Each row was made from one walk, in order. Every step used is in the known rows, and no mark comes twice. Write each row's walk.
Known rows
puzut -> sugir -> nuriniv -> zurad: [  1.6 -12.5   8.9   8.5  11.2 -18.7  19.5  14.4  -5.9   8.0 -10.9  -8.3
   1.3   5.4  23.9 -10.7 -16.8]
mudub -> sugir -> puzut -> nuriniv -> zurad -> mobu: [  9.6  49.4  -0.9  29.0  -0.7 -67.4  31.3  -6.8  38.4 -28.0 -28.7  30.0
  11.0  -9.1 -22.1   9.9 -25.7]
mudub -> sugir -> nuriniv -> zurad: [ -8.6  17.9   6.6  12.3  -3.1  -7.4  16.3   5.2  21.7  12.7 -12.5   5.1
  -0.2  -0.2  28.5  41.0 -12.4]
sugir -> puzut -> nuriniv: [ -7.8   4.6   1.2  14.9  16.8 -21.7  -7.5  -8.7  -6.0 -22.5 -21.7  21.2
  32.9  -2.2  30.0  -4.9   3.0]
puzut -> nuriniv: [ -2.3   8.4 -15.4  13.5  19.0  11.1 -17.3 -19.3   4.3 -19.2   1.4  16.9
   3.3   6.2   2.5 -28.0  11.4]
zurad -> puzut -> sugir -> nuriniv: [ -4.1 -25.6  15.3  18.4   5.8 -36.5  -1.9 -16.7 -24.1 -16.8 -15.6   4.0
  -3.2   3.9 -11.8 -21.4  39.2]
mobu -> mudub: [ 18.5  -5.6  -1.5 -22.3 -16.0  35.9 -26.3  -7.6 -30.3  26.3  17.6 -23.6
   5.8   2.6  29.0   7.8  -1.9]
sugir -> nuriniv -> puzut: [-19.1  -6.0   0.0 -20.1  -7.7  37.0  20.5   1.6  -2.7  11.0  12.7  -1.3
  13.1  -9.1 -18.7  35.4  -0.8]
mudub -> sugir -> nuriniv: [-10.1  15.6   2.5  13.1  18.6   3.2   9.2  -7.5  -8.2  23.8 -28.2  11.1
  15.4 -10.5  38.9  45.8  24.2]
nuriniv -> mobu: [-14.0  -5.4 -28.0 -15.5  17.9  30.7 -21.3  33.3   6.0  -0.7  -1.8   0.0
  -6.9 -11.2 -23.4  -5.6  20.8]
mudub -> sugir: [ -7.8  33.1 -13.3   1.4  -7.7   9.9   0.7   3.7   6.5   8.8 -12.5   6.0
  -3.1 -11.3  63.9  46.0   9.7]
zurad -> nuriniv -> mobu: [ -1.4 -13.6  -8.8 -10.1   7.1  58.0 -24.5  40.2   5.7  -9.0  16.9   3.0
 -24.8   7.0 -77.7 -44.4  -4.3]
mobu -> mudub -> sugir: [ 27.4  17.2  -7.8 -15.8 -19.5  12.5  -7.8 -12.0 -16.0  39.1  -0.7 -27.6
  -2.7  -8.7  58.3  45.1 -16.4]
puzut -> sugir: [  2.5   1.4 -11.6  -0.7   6.8  -4.4   4.5  13.4 -21.1   5.3 -11.2  -7.7
  -3.3  -7.8  56.6  -6.4   7.2]
sugir -> nuriniv: [-18.7  -7.8   7.4   5.5  21.6  27.0  -8.1  -3.2 -21.8  10.9 -10.2  15.8
  23.0   2.7  11.1   5.6  36.8]
kaza -> mobu: [-22.7 -10.3   0.3 -16.0  25.9  26.0 -15.7  -0.5 -22.9   8.2  18.2   6.2
   3.0  -2.0  58.0 -32.5  50.5]
nuriniv -> zurad: [-14.5  12.3  -4.2  -7.8 -21.6  22.2 -11.5  20.8  23.1 -14.8  18.9   4.9
  -8.6  10.5  24.2   4.8 -11.0]

Which walk is each row?
[ -1.2   9.9 -11.6  11.9  -0.6   2.2 -12.3  -6.8  35.5 -31.4  16.3  12.3
 -12.6  18.7  -7.7 -30.4 -23.6] | puzut -> nuriniv -> zurad
[-20.4 -16.7  21.4  10.2 -24.5  -9.5 -18.5  -9.3  23.0 -37.4  14.8  17.1
  -7.8  22.5 -43.6 -10.0  23.9] | sugir -> nuriniv -> zurad -> puzut
[ -7.0   7.3   5.4  13.3  -3.8 -30.9  -2.0   3.4  25.8 -35.0  -6.1  15.3
  17.7   7.4  19.4  -8.9 -30.2] | sugir -> puzut -> nuriniv -> zurad
[ 16.1  -3.9   1.8 -23.7 -34.2  34.1  28.6  25.7  -1.5  -3.3  28.2 -19.4
 -28.5  -1.3 -29.9 -15.2 -54.5] | zurad -> nuriniv -> puzut -> sugir
[  2.8   4.4 -19.3 -28.5 -21.6   6.1  32.5  17.9  -2.0   4.5  11.2 -23.8
 -10.4 -19.6  25.7  23.5 -29.7] | nuriniv -> puzut -> sugir
[ 15.3 -27.7  32.3  -9.3 -16.2 -34.1  -7.7 -37.5  -1.9  19.2  26.6 -25.5
 -22.2  11.5   1.2 -13.6   9.7] | kaza -> mobu -> mudub -> sugir -> nuriniv -> zurad -> puzut
[ 42.2  14.3  -4.8   4.0  -7.9  -7.0  -5.6 -28.6  12.0  -8.2  26.7  -2.4
  -9.0  15.5 -84.9 -51.9 -33.0] | puzut -> nuriniv -> zurad -> mobu -> mudub
[-10.6  16.5  -4.6 -13.7 -12.0  12.9  36.9  -3.3  10.6  26.0  -5.2  -5.2
   6.8 -21.0   7.7  72.7 -13.5] | mudub -> sugir -> nuriniv -> puzut
[ 25.6  -2.1  17.1  -4.1  -4.3   6.6   6.2 -10.9 -14.3  22.3  14.0  -5.2
  10.5  10.7 -76.8 -18.2  -8.7] | sugir -> nuriniv -> zurad -> mobu -> mudub
[ -0.9 -15.0   5.3  11.6  30.9 -10.6  15.3   2.4 -37.7  20.5 -26.3  -3.4
  14.5  -5.3  32.0  -8.3  17.7] | puzut -> sugir -> nuriniv
[ 22.0  -6.9  23.4   2.0 -43.5 -28.8  -9.7 -29.7  13.5   7.3  12.1 -21.2
 -17.5  13.7 -20.3  26.4 -16.3] | mobu -> mudub -> sugir -> nuriniv -> zurad -> puzut
[ -6.6  -9.1 -18.6   5.8  34.0 -22.9 -11.6  14.5   6.6 -21.2 -26.1   9.4
  18.8 -14.1 -27.8 -19.9   1.5] | sugir -> puzut -> nuriniv -> mobu
[ -1.7 -40.0  -3.4   9.7  23.1 -35.4  -7.1   7.8 -12.3 -13.7 -21.0  -7.5
 -16.4  -6.5 -69.7 -35.7  36.3] | zurad -> puzut -> sugir -> nuriniv -> mobu
